In the rows, zero is written as 128.
Known rows, with every step that occurs:
p-m-w-y: [155 128 113  66 100 150 142 123 148  65 152 166 127 114 117 128  62 139
 135 148  87 126 152 158  93 120 227 109 136 150 137  82]
m-w: [150 134 118  81 114 146 147 135 181  94 165 139 110 126 126 126  49 129
 118 141  95 133 160 145 157 125 166  78 155 154 142  62]
w-y-p: [156 158 173  82 122 117 114 105 145 111 114  98  78 140 125 101  73 135
 136 126 120 135 130 108 116  94 217 201 144 153 118 125]
e-m-q-y-s-n: [117 128 126 114 102 123 129 103 134 138 153 126 109 141 127 132  98 158
  39 115 134 137 109 102 164 127 144 182 171 137 128 100]
m-p-y-w: [113 116 107  74 132 100 157  88 165  60 152 115  64 151 106 187  69 167
 147 149 128 162 137 132 147  96 141 117 128 191 114 115]
n-q-y-p-m: [145 129 176  73 122 118 150 122 162  67 159 135 105  97 137 131  48 143
  98 154 106 112  95 119 116 117 171 144 159 153 129 145]
e-m-w-y: [157 146 114  74  98 148 109 116 139  84 133 171 133 121 115 124  70 131
 149 134 102 131 154 133 130 136 220 132 145 130 116  68]
p-y-q: [144 153 130  17 120 139 128 153 171 109 135 108  89 141  98 173  87 165
 112 128 113 126 138 128 130 124 146 165 150 142 125 103]
e-m-p-y: [105 126 123  72 106  98 140  91 146  95 159 125 102 121 118 187  69 149
 115 151 145 156 118 124 159 126 173 167 174 122 111 102]
p-y: [148 138 120  70 113 141 153 116 163 101 151 113  74 127 112 181  71 153
 116 132 117 155 136 138 128 107 162 154 142 148 118 102]
c-m: [161 120 131 123 113 139 155  94 166 151 156  94  84 133 117 107  82 156
 119 131 101 133 134 115 138 149 189  78 172 154 119 113]
q-n: [140 119 133 113 102 133 128  92 182  95 170 107  52 148 150 110  87 139
 122 115 110 109 176  79 160  93 172 155 154 119 165 117]
y-p-m-e: [145 109 192  85 146 113 130  99 178 112 173 111  92 126 142  96  77 128
 116 155 112 118 104 138 132 128 176 147 144 145 141 122]
c-m-e: [162 102 148 120 130 120 142  95 185 167 166  97  87 149 131  99  79 139
 136 140 105 128 119 126 135 152 181  95 147 143 122  95]
s-n-q-y-c: [142 124 105  97 110  97 134 132 155  87 155 128 121 149 142 183  74 155
  79 119 116  96 137  84 115 130 134 162 160 167 116  99]
y-c-m-e: [159  92 147 123 130 106 128  89 173 166 172  92  98 160 142 121  94 140
 122 137 101  97 129 116 123 159 174 113 154 153 126  96]
y-w: [146 135 123  97 142 137 141  98 174  58 145 115  62 157 106 128  84 160
 148 125 110 144 153 118 154 102 131 105 127 204 111 115]
q-n-s: [144 122 148 167 108 148 137 100 195  97 155 132  49 128 158  95 104 125
 111 128 129 118 214  89 141  94 171 180 111 133 149 104]
s-n-q: [161 132  89  92 108 105 137 165 174  73 154 122 110 132 112 121  93 137
  94 120 123 160 151  86 193 126 162 119 182 166  98 109]
w-y: [159 150 117  92 104 139 129 111 149  88 129 123  94 148 105 117  75 147
 141 120 116 137 149 118  94  98 216 176 136 156 109  95]
c-m-q: [146 150 127 110  91 135 162 104 163 156 169  78 102 139  89  87  86 144
 116 141 111 114 128 100 141 134 198 108 192 154 118 100]
s-n-q-y-p: [149 151 161  83 127  97 136 134 165 113 126 113  94 121 142 133  48 142
  99 128 127 143 106  87 149 113 156 163 158 146 116 126]
w-y-p-m-q-n: [130 134 154  86  85 124 131  86 154  96 173 103  77 130 135  89  95 133
 126 141 106  85 150  79 129  86 226 187 164 116 173 139]
q-y-p-m: [134 131 190  74 134 132 154  96 155  87 158 128  94 100 141 127  50 152
  93 152 112 115  96 131 103 118 169 148 151 147 144 141]
n-q-y-w-m: [152 132 130  73 114 110 150 132 173  53 160 159  84 182 123 160  50 161
 158 110  65 130 157 116 136 121 131  90 153 166 110 109]
s-n: [134 142 112  99 133 127 145 113 157 117 155 110  92 135 120 117 105 157
  78 114 133 171 157 110 172 133 154 126 167 152 128 103]
e-m-w-y-q-n: [145 132 129  49  92 137  84 121 161  96 140 148  98 140 141 120 100 144
 145 119  95  86 179  85 154 126 196 162 151  91 164 100]
n-q-y-w: [153 133 108  90 129 123 150 123 182  40 140 143  82 149 114 160  45 162
 151 131 109 133 126 102 133  98 120 102 116 199  96 112]
n-q-y-p: [155 153 173  83 122 104 136 134 173 100 127 110  89 125 142 131  32 133
 117 134 120 124  99  91 134 101 160 172 154 150 113 124]
e-m: [145 148 146  99 118 144 105  97 149  90 150 136 110 120 117 111  94 140
 118 121 127 130 134  99 181 150 161 156 179 128 101 103]
p-y-q-n: [139 126 131  45 104 132 115 123 180 107 154 107  58 147 138 156  99 158
 123 119 105 104 167  89 149 104 159 175 147 105 170 122]
w-m-q: [133 166 141  77  86 125 155 127 164 113 185 103 103 176  97 100  77 135
 123 123  89 111 156 109 147 121 180 142 202 138 127  88]

Rows:
[106 119 124  61  97  85 165 109 158  97 175 118  86 157 123 196  54 154
 120 143 112 156 140 140 133 116 176 147 179 126 130  98] | w-m-p-y
[152  88 123 101  81 140 124 121 142  82 157 145 107 145 125 132  74 135
  84 136  87 106 128 159 106  90 209 164 139 166 141  92] | p-m-w-y-s
[149 142 104  92 112 115 157 147 175  88 145 143 112 127 128 156  47 155
  92 125 122 147 120  93 136 121 140 129 152 148 107  97] | s-n-q-y
[108 103 125 123 106  83 167  81 167 134 171  85  97 144 123 119  61 151
 110 157 132 138 123 111 147 136 196 100 194 149 125 106] | c-m-p
[155 106 109 120 107 102 148 108 149 148 155 114 116 137 139 164  84 167
  88 126 100 107 130  89 118 168 166  92 174 160 116 115] | s-n-q-y-c-m
[112  83 125 106  87  98 143 107 154 107 167  96  72 162 128 182  69 145
  65 139 128 132 105 140 138  77 167 203 159 160 132 105] | m-p-y-s
[153  96 148 121 129 107 138  85 173 172 168 105 100 157 150 140  72 149
 120 139 101  94 112 118  98 156 164 117 140 145 127  93] | q-y-c-m-e
[161 142 104  76 100 144 133 127 154  86 138 151 116 134 114 127  57 135
 148 134  97 135 161 142 106 111 221 124 132 152 127  65] | m-w-y
[127 158 130  88 127 139 144  85 158  75 144 139  95 142 102 142  62 166
 146 134 119 121 117 102 136 116 125 124 130 175 104 102] | e-m-q-y-w
[131 176 185  82 121 119 149 105 163 136 135  90  87 130 129 114  39 139
 109 139 129 113  96  98 118  98 166 189 156 144 131 114] | m-q-y-p
[167 130 105  90  95 143 139 116 150 123 137 144 117 129 114 121  62 142
 151 140  85 137 154 143 102 135 238  83 140 147 126  75] | c-m-w-y
[103 111 121  83 102  58 162 116 174  51 175 139  99 182 128 163  35 154
 142 142 103 133 139 108 148 113 150 107 181 160 115 103] | n-q-y-w-m-p
[161 104  94 111  95 100 125 167 167  78 157 116 102 148 119 126  99 134
  64 115 117 147 136  91 197 110 160 151 179 176 103 114] | y-s-n-q
[138 129 138  66 108 132 109 120 186 103 158 103  63 155 141 115 101 151
 119 114 105  90 174  75 160 107 158 168 159 112 169 120] | y-q-n
[147 137 129  79 112 150 118 122 160  92 160 164 131 106 126 125  66 126
 125 140 102 130 152 133 189 156 167  88 170 129 128  64] | e-m-w
[125 175 141  90 101 144 147  98 153 115 154 134 121 123 112 131  49 149
 108 135 129 107 100  97 121 128 153 169 164 122 112  84] | e-m-q-y
[154 100 126 123  83 121 136 143 171  88 153 124  91 158 134 153  46 141
  67 120 106 105  96 111 127  79 145 187 148 169 115 101] | n-q-y-s
[164  96 138 118 120 105 121  87 161 164 158 102 103 164 136 123  95 143
 138 135  99  98 130 118  96 151 203 131 140 151 119  95] | w-y-c-m-e
[148 131 177  72 122 129 132  99 138  75 146 125  97 108 124 105  78 144
 115 147 107 119 119 133 103 112 216 166 152 155 134 145] | w-y-p-m
[138 140 126  94 144 139 155  91 173  66 140 137  68 151 119 157  49 173
 144 126 112 136 129 119 117 100 114 109 106 191 115 107] | q-y-w
[146  96  99 117  98 122 130 114 133 147 144 131 104 146 127 127 105 155
  65 118 103 154 143 133 147 131 202 120 154 155 139  96] | c-m-w-y-s-n
[107 122 114  75 106  94 165 102 162  97 163 103  83 135 118 190  56 151
 111 154 139 159 125 134 132 103 173 159 163 142 123  99] | m-p-y
[138 164 185  92 118 118 153  94 158 166 135  85  89 127 128 111  43 146
 112 142 120 113  90  97 115 118 180 156 164 140 130 121] | c-m-q-y-p
[157 106 115 100 107 130 144 116 162 138 170 127 123 129 137 144  70 140
 113 145  79 102 160 136 138 164 182  46 171 160 144  75] | y-c-m-w
[167 102  80  95  83 103 121 174 159  76 148 141 121 143 118 134  87 128
  83 122 103 145 146 108 178 111 190 133 166 170 109  93] | m-w-y-s-n-q
[148 135 145 124 105 147 114 120 185  99 129 141  64 138 145 100 116 138
 123 125 125 103 217  87 113  99 185 208 104 125 148 105] | w-y-q-n-s
[145 135 127  60  97 133 100 119 171  98 141 115  69 160 135 116 102 154
 137 111 104  90 178  77 128  98 191 188 144 109 163 117] | w-y-q-n
[142 127 145 171  90 144 151  92 187 136 162 114  61 125 142  78 110 127
 113 139 124 105 202  79 138 110 195 159 132 131 149 106] | c-m-q-n-s
[119 122 126 106  94 114 149 119 142 140 169 120  97 170 130 139  86 161
  44 108 105 137 128 114 146 116 147 165 174 141 142  97] | w-m-q-y-s-n
[116 113 123 107 103 126 157 109 141 124 171 122 103 138 126 135  91 164
  28 127 122 131 107 122 135 114 150 164 162 154 147 112] | p-m-q-y-s-n
[140 127 186  77 134 130 141 101 156  81 164 112  90 105 130 105  78 141
  96 149 109 121 116 131 134 119 183 145 167 157 142 148] | y-p-m
[150 126 117  98 105 105 134 133 163  77 157 125 116 152 141 182  58 148
  95 125 110  79 130  89 100 118 139 170 157 172 111  97] | n-q-y-c
[ 97 119 138  90 100  72 160 104 167  90 186 111  98 178 131 132  53 143
 116 138 111 136 152 121 151 121 175 133 208 132 133  94] | w-m-p
[152 108 181  80 137 102 136 121 184  98 168 129 106 121 146 118  53 127
 118 159 109 110  86 125 121 127 168 146 139 143 129 122] | n-q-y-p-m-e
[139 127 166  71 129 112 149 121 154  78 156 137 109  94 139 134  63 150
  79 149 113 130 100 115 131 130 167 135 162 150 134 146] | s-n-q-y-p-m
